Every row comes from one small tree of marks. Brackets hold a mark, then the marks that hang from it, in alphabetical order. Every link used is in the known rows. Which tree was each row made from?
Known rows
{kufina fedo {sukes {posanez tiseb}}}: [-11.1 -19.9  37.8   8.8 -10.2 -14.6   0.1  -4.7 -20.2 -13.7 -24.8   7.0
 -10.4   7.5   1.3  -3.6   8.2   3.4  -7.2 -12.1 -13.8   9.6   3.7  32.8
  20.6  14.0   1.2 -18.8  -0.7  -2.4 -37.2]
{kufina fedo {sukes {posanez {tiseb talu}}} zelu}: [-11.5  -3.5  28.7   3.2   4.7 -26.3 -25.6 -41.8  -3.5   3.2 -44.3  12.0
 -25.4 -13.0   1.2  -6.4  28.2   0.4  -4.2  -1.0  -0.3  21.0   0.1  21.5
  35.3  -9.4   0.7  14.2  -1.2  -2.7 -28.0]
{sukes kufina {posanez fedo tiseb}}: [-18.1 -20.6  26.7  -8.9   7.9   5.8 -15.3  -0.1  14.9 -13.6  14.2   5.0
  -6.9  36.0   2.0   0.2  21.9   2.8  -7.8  -2.3  10.4  15.5  13.8  20.9
  -3.6  -0.5  -1.7   9.6   7.2  25.2   9.7]
{zelu {kufina fedo {sukes {posanez {tiseb talu}}}}}: [-16.8  -7.2  12.0  -0.2  -6.0 -16.0 -33.1 -35.7   8.5 -22.9 -45.2  14.8
 -12.4  22.1  28.5   2.3  32.0   2.3   8.9  10.6  -5.6  13.4  -5.1  20.2
  32.2 -15.6   1.4  -4.9   7.9  16.0 -37.1]
{zelu {kufina fedo sukes}}: [  8.4 -33.0   2.4   5.6  -7.5  -7.2  -6.2 -27.2 -23.4 -44.4 -35.9 -14.6
  -6.4  27.4  10.3  11.0  -0.8  -1.6  20.6   7.5 -10.8   5.4  10.0  -4.5
  12.7   7.6  -1.6 -52.1  -2.5   1.1 -74.5]
{posanez fedo {tiseb talu}}: [  0.4 -31.6  -5.4  -4.5  28.8 -13.3 -36.4 -13.2  22.3  -8.7 -11.5  33.3
 -17.1   6.1   4.8 -16.7   2.7  31.7   4.1  -5.6 -10.2  10.8  12.7 -20.3
  10.7 -22.4 -28.8  -4.6 -14.4  -4.9  35.6]
{tusi posanez {talu tiseb}}: [ -7.5 -42.6  11.5  19.0  12.0  17.5   4.5 -56.8  12.4 -61.7 -29.8  24.1
  27.3  11.3 -22.6  -4.4 -31.4  12.8  -7.9  28.6   2.0   5.8   0.0 -23.0
  10.9   8.6   9.1 -28.2 -12.7  -8.4 -15.2]
{sukes {kufina fedo}}: [ -9.1 -40.2   1.1   9.7  -8.9   8.2 -18.3 -16.0 -16.7 -57.5  -3.5  -9.7
  -2.2  28.5 -10.0  -0.9 -14.2 -12.3   4.5   2.8   0.2  13.3   2.4  -3.3
  27.7   4.5  -1.0 -42.2   5.5  16.6 -47.7]
{zelu {kufina fedo {sukes {posanez tiseb}}}}: [ -5.2 -20.7  19.7  -4.9 -10.0 -11.5 -12.2 -16.9 -13.4 -24.4 -34.6   1.2
 -17.0  30.9  18.9   8.3  25.6  -2.3   0.2   3.6  -6.9  10.8   6.5  31.1
  18.1   5.3   1.9 -18.2   4.5  11.9 -58.1]
{posanez fedo {sukes kufina} {tiseb talu}}: [-13.2 -34.5  13.3 -11.2  23.4 -10.4 -55.9  -4.0  -8.5   4.5  -2.2   6.3
 -10.8  30.1  12.9  13.2  18.1  34.1   1.8   3.4  -2.7   8.3   5.8   1.9
 -14.8 -27.2  -6.3  17.8  11.8   2.2  56.0]
{tiseb talu}: [-11.1 -30.0 -17.2   7.8   9.3  -0.6 -27.3 -33.5  23.5 -49.4 -18.8  29.8
   6.3   8.8 -20.1 -19.5 -24.8  -4.6  23.7  14.6   8.3  10.8  -4.8 -38.4
  13.4   0.9 -20.5 -38.3   4.1   2.8  -0.1]
{kufina fedo}: [  6.5 -37.9   3.8  13.7  -2.3   0.6  -2.3 -12.0 -17.4 -50.2  -5.8   7.4
   2.6   9.0 -19.1 -16.4 -31.6  -3.9  12.9  -4.7  -5.3  12.1   1.6 -18.0
  30.3   9.2 -14.7 -53.0  -7.8  -1.3 -43.9]
{talu tiseb}: [ -5.6 -58.0  12.6  -1.1  20.0   7.9   0.0 -27.1 -25.9 -40.6   9.7  14.3
  -3.1  30.6 -28.5   2.2 -32.9  -8.7  -3.1  16.7   9.5   6.0  16.3 -15.0
  17.3  19.9  -9.2 -50.9 -13.8   5.4 -10.4]
{kufina fedo {sukes posanez} zelu}: [  1.1  -6.9  40.6   8.9  -5.5 -11.0  16.5 -35.3 -24.0  -9.3 -29.3 -14.4
  -2.4  -5.5 -16.4  -5.0   9.2 -14.4   3.8   0.9   6.8  17.7   0.4  14.2
  20.6  17.6   8.5 -17.4   1.3  -3.3 -68.7]
{kufina fedo zelu}: [ 18.2 -33.1   3.9   5.1   7.6  -4.2  -1.6 -29.4 -23.1 -33.1 -14.8  -1.2
 -22.4   1.4 -24.8 -15.8 -16.4  -5.2  10.7  -0.4   4.7  23.4   7.4 -14.8
  33.3   5.8 -10.0 -35.8 -19.6   2.1 -52.0]
{tusi {posanez fedo {sukes {kufina zelu}}} {talu tiseb}}: [ -0.2 -33.9  45.0   2.9  29.4  11.7  -8.5 -53.8 -28.7  -1.4 -14.0 -24.8
  11.3  16.1  -1.2  30.3  14.0  34.6 -13.7  27.7   9.9  12.8   5.2   0.6
 -17.1 -14.8  32.7  28.2   0.4  -3.3   5.3]
{posanez fedo sukes {tiseb talu}}: [  0.7 -34.0  18.2  -8.1  29.3 -18.2 -39.4  -1.7 -13.5   7.7  -9.8  23.6
  -7.1  11.1   6.5  -1.4   7.4  46.8   9.7  -3.6  -9.4   9.9   7.0 -12.3
 -10.0 -23.7 -25.0   4.1  -5.1 -13.8  58.9]
{sukes {kufina zelu} {posanez tiseb}}: [-19.7 -17.4  15.6 -15.2  12.8   4.8 -24.9 -30.8  10.5 -20.7 -13.2   9.0
 -29.7  29.0 -13.5   3.9  23.2 -21.7  -4.7  13.8  28.5  26.2   7.2  22.5
   6.0   8.9  16.1  21.4   4.6  30.2 -17.1]
{tusi {posanez fedo sukes tiseb}}: [  3.2 -34.9  21.4  -0.2  26.6  -3.8   1.4   8.8 -13.2  -1.8   0.5  21.3
  13.5  13.5  -3.0  10.6  -1.1  46.9  -1.9  -5.8 -18.5   4.1  -1.3  -9.6
 -21.8   4.8 -12.3  17.2 -12.5  -6.9  40.5]

Write each row's tree
[-25.9  -8.3  11.0  -4.4   7.6  -7.7 -49.9 -40.5   8.7 -18.3 -21.1  17.3
 -33.7   9.9   1.2  -7.5  31.7 -12.1  -8.6   9.6  12.2  29.2  -7.2  21.9
  45.9 -22.4  10.1  27.4   9.3  31.6 -18.3] | {sukes {kufina fedo zelu} {posanez {tiseb talu}}}
[-18.2 -41.0   7.5  -0.9   3.6 -10.9 -62.0  -7.4 -33.6 -18.4 -13.8  14.4
 -13.1  26.5  12.2   8.7   6.3  20.0  -1.0   4.1  -8.5  14.0  -5.1  10.1
  19.3 -25.9   2.0   4.0  14.8   9.2  18.7] | {posanez {sukes {kufina fedo}} {tiseb talu}}
[  8.1 -11.9  44.3 -12.6  19.2 -20.8   5.2 -18.8  -6.1  24.0 -21.6  -4.7
 -26.6  -1.5  -3.2   5.7  36.4  13.9  -2.9 -10.3   2.0  19.0  21.6  23.9
 -14.3   8.4  -2.7  19.0 -15.3  -7.6  -7.8] | {kufina {sukes {posanez fedo tiseb}} zelu}
[  6.0 -46.0  22.1  -9.2  13.4  -9.4 -42.0  -8.4 -61.1  -5.1 -16.7 -12.2
 -39.8  24.5  -0.6  19.9  12.3  11.1  -7.8   0.2   0.3  23.5   9.9  25.4
   6.1  -7.5  12.5  10.4   1.2   5.4  -9.8] | {posanez {sukes {kufina fedo zelu}} tiseb}
[ -5.5 -19.7  10.7  11.0   8.6  15.7 -19.9 -54.2  -3.2 -37.1 -48.1 -14.7
  19.7  10.3 -14.7  18.2  -3.5  13.6  10.7  31.0  15.5  15.6 -15.4  -6.4
 -22.1   0.6  35.5  18.2  11.5  -4.6 -12.7] | {tusi {posanez {sukes {kufina zelu}}} talu}
[ -5.0   2.0  36.8 -12.0  23.1 -26.5 -16.4 -38.4  15.3  30.8 -26.6   8.3
 -20.9 -10.1   6.1  -2.4  42.3  17.0  -1.6  -4.4   1.2  16.9  12.2  13.0
  -2.0 -13.7  -6.8  34.5  -7.3  -5.3   6.8] | {kufina {sukes {posanez fedo {tiseb talu}}} zelu}
[ -1.3 -39.4  25.2  -4.5  11.2   5.7 -15.8   1.8 -31.9  -9.2  17.4 -22.2
  15.4  35.5  -7.2  20.9   2.7  19.6  16.1   8.4   2.4   4.8   1.9  -5.5
 -29.1   2.1  -0.3 -17.3  15.1   1.7  15.6] | {posanez fedo {sukes kufina}}
[-11.2 -17.7  13.4  -5.6  33.2  -6.2 -43.6 -29.4   0.6  13.8 -12.3  10.7
  -9.9  10.3  10.8  20.6  31.0  36.1  -2.3   7.7   1.3  13.9  -1.0  -3.3
 -12.6 -20.0   6.7  65.6   1.8  10.7  44.2] | {tusi {posanez fedo {sukes {kufina zelu}} {tiseb talu}}}
[  4.9 -32.4   0.1   1.8   3.6   4.3 -17.5 -33.4 -24.5 -38.4 -11.8 -19.5
 -23.2  17.7 -14.4   5.3   0.9 -16.5   2.0   5.1  14.7  22.9   9.5  -1.3
  25.8   3.1   8.1 -22.5  -7.3  17.1 -55.6] | {sukes {kufina fedo zelu}}
[-22.5 -20.3  17.3   7.5 -18.4  12.1  -9.2 -16.3  -6.5 -46.4   2.9  -6.6
  16.4  28.4 -10.4  -7.8   0.3 -26.9   1.8   9.6  12.0  16.0 -13.7  13.5
  27.0   9.5   4.8 -30.2  21.9  29.6 -49.5] | {sukes {kufina fedo} posanez}
[ -8.6 -32.6  11.4  -6.6  18.0 -14.7 -62.1 -28.8 -43.3  -5.5 -26.7   2.0
 -39.0  15.6   5.3  10.9  18.3  18.5  -1.5   5.3   2.9  23.9   1.2  12.7
  18.4 -29.4  11.9  20.7   6.5   7.6  11.4] | {posanez {sukes {kufina fedo zelu}} {tiseb talu}}
[-17.7 -14.5  11.4 -10.6   1.4  13.6  -9.7 -42.4   7.8 -33.5  -9.9  -2.7
  -3.8  24.8 -25.4   0.5  10.5 -35.6  12.4  21.3  37.5  24.5  -2.9   5.5
   6.7  18.5  17.1   0.0  15.2  31.7 -35.3] | {sukes {kufina zelu} posanez}
[  8.2 -24.5  20.3  11.1  19.0   5.7  -6.6 -10.9   4.3 -11.8 -32.3  18.8
  19.3   3.6   4.3   1.2  -0.4  61.9  -1.7   1.7 -18.7   7.9  -4.7  -4.7
 -32.6 -14.7  -0.8  17.0  -9.8 -26.7  36.9] | {tusi {posanez fedo sukes tiseb} talu}
[-13.3  -9.6  12.4  -5.3  16.8  -7.2 -22.8 -14.1  35.9  -5.0  -0.5  37.6
  -3.7   6.9   1.6 -21.2  19.3  16.9   4.7  -1.1   4.2  15.5  -2.4  -6.6
  14.8 -17.7 -22.1  10.6  -0.5  11.3  34.1] | {sukes {posanez fedo {tiseb talu}}}
[  2.8 -30.0   0.1   6.3  27.6   1.5   2.7  -5.5  25.8 -21.4  -2.5  29.1
   3.9  10.2  -3.1  -3.6  -3.2  32.0  -5.8  -8.1 -14.1   5.0   9.4 -14.8
  -5.0   6.8 -18.3  10.4 -25.2   1.0  12.7] | {tusi {posanez fedo tiseb}}
[-18.7 -25.0 -20.9  11.0  21.2   0.7 -29.5 -35.4  43.5 -43.5 -28.9  55.5
   1.8   3.9  -5.9  -8.2 -11.5  18.7   2.1   9.2  -4.1   4.0  -9.5 -25.9
  17.3   2.6 -12.7  11.0 -11.4   6.8  16.9] | {tusi {posanez {tiseb talu}}}
[  5.9 -39.0  20.9  -0.9   3.7  -4.4 -19.8 -21.6 -61.5 -16.7  -9.9 -29.5
 -17.9  19.9 -13.1  18.6   2.3   0.1   8.9   7.4   8.8  21.3  -0.3   4.9
   6.3   0.0  16.6 -10.2  11.9   8.0 -31.0] | {posanez {sukes {kufina fedo zelu}}}
[ -7.2  -8.3  23.3 -13.5  10.6   8.2   0.5 -33.7  10.6  -8.6   7.4 -16.2
  -1.2  21.8 -13.2   1.3  28.6 -16.4   6.7   9.8  29.0  21.7   3.8   5.3
  -1.7   3.1   8.5   9.9   5.6  26.8 -22.1] | {sukes {kufina zelu} {posanez fedo}}
[ -0.3 -10.1  23.0 -10.1   0.2  -3.4  14.3 -22.1   4.9 -12.7 -15.3 -17.8
  15.7  31.7  12.9   8.4  25.8  -0.1  20.4  14.0   5.9   4.0   9.7   3.0
 -18.9  11.8  -4.2 -20.9  11.2  11.2 -41.3] | {zelu {kufina {sukes {posanez fedo}}}}
[-15.5 -22.2  21.0  -4.9   2.2   2.3 -26.4 -24.3 -11.4 -21.4  -8.8  -1.4
 -35.6  20.4  -8.4  -1.6  25.8 -11.4 -11.4   1.3  16.3  29.6   3.1  33.4
  33.3  -2.2  13.3  17.7   0.5  30.3 -36.5] | {sukes {kufina fedo zelu} {posanez tiseb}}
[-11.7  -3.6  10.9 -15.1  11.9 -18.2 -27.0 -28.5  26.4   1.9 -29.3  11.8
  -8.1  26.0  28.9   7.1  45.0  17.6  14.1  10.2   0.8   6.3   8.5  10.9
  -5.7 -16.8 -10.6  12.3   7.9  10.5   1.3] | {zelu {kufina {sukes {posanez fedo {tiseb talu}}}}}
[ -3.7 -12.6  37.9  -3.7   6.0 -13.5   6.7  -1.3  -0.5   9.7 -10.3   4.0
  -3.9   9.0   3.0   1.9  19.9  16.9  -2.3 -10.7 -10.3   6.7  14.8  22.4
 -16.7  12.6  -8.3  -0.9  -3.6  -9.9  -0.1] | {kufina {sukes {posanez fedo tiseb}}}
[ -3.1 -43.8  24.7 -13.9  21.2  -4.3 -29.5  11.8 -33.7   2.9  11.2  -7.3
 -15.3  39.0   6.4  20.5  12.1  30.0  -0.4  -2.4  -5.2  11.7  16.5  10.4
 -24.7  -6.8  -0.1   4.8   4.3   0.5  40.2] | {posanez fedo {sukes kufina} tiseb}
[  1.1 -26.6  20.2   6.9  15.9   6.0  19.4  -2.4 -16.0 -13.7  10.2   4.5
  41.3  10.9 -11.3   7.5 -10.5  36.3  11.8   3.4  -7.2   0.8  -9.4 -25.6
 -24.6  15.1  -9.5  -1.4   0.4  -4.7  19.3] | {tusi {posanez fedo sukes}}
[ -3.4 -13.1  21.6 -17.8   9.8 -12.6  -0.8 -11.6  10.1   1.0 -20.5  -0.8
  -9.6  36.5  24.6  15.0  38.5  13.3   6.8   4.6  -3.7   5.5  16.7  21.7
 -16.2   3.0  -6.0   1.4   1.7  10.8 -16.9] | {zelu {kufina {sukes {posanez fedo tiseb}}}}
[ -4.3  -7.8  40.5   3.0  -3.2  -4.8  25.5 -10.3  -1.2  -1.7  -4.5 -13.2
  25.6   6.4  -5.1  -1.9   9.7   0.5  10.0  -1.9  -0.7   3.2   4.2   2.5
 -17.5  20.7  -9.6 -23.6   8.4  -8.6 -23.0] | {kufina {sukes {posanez fedo}}}
[ -9.0 -47.5  29.4  15.0  11.7  11.1   1.0 -40.9 -23.8 -40.0 -27.6  13.1
  36.6  12.0 -16.6  10.9 -26.9  27.2  -3.5  32.7   2.9   2.6 -11.0 -12.2
  -5.6   9.6  17.0 -16.7   4.0 -16.5   6.7] | {tusi {posanez sukes} {talu tiseb}}
[  8.9  -4.3  43.9  -4.6   9.9 -12.1  24.5 -31.2  -2.2  14.7 -17.9 -21.2
   1.6  -5.4 -13.2   0.8  20.8  -2.0  11.5  -1.5  10.7  15.5  10.8   4.8
 -16.2  16.2   1.1  -2.0  -2.1  -5.0 -32.3] | {kufina {sukes {posanez fedo}} zelu}
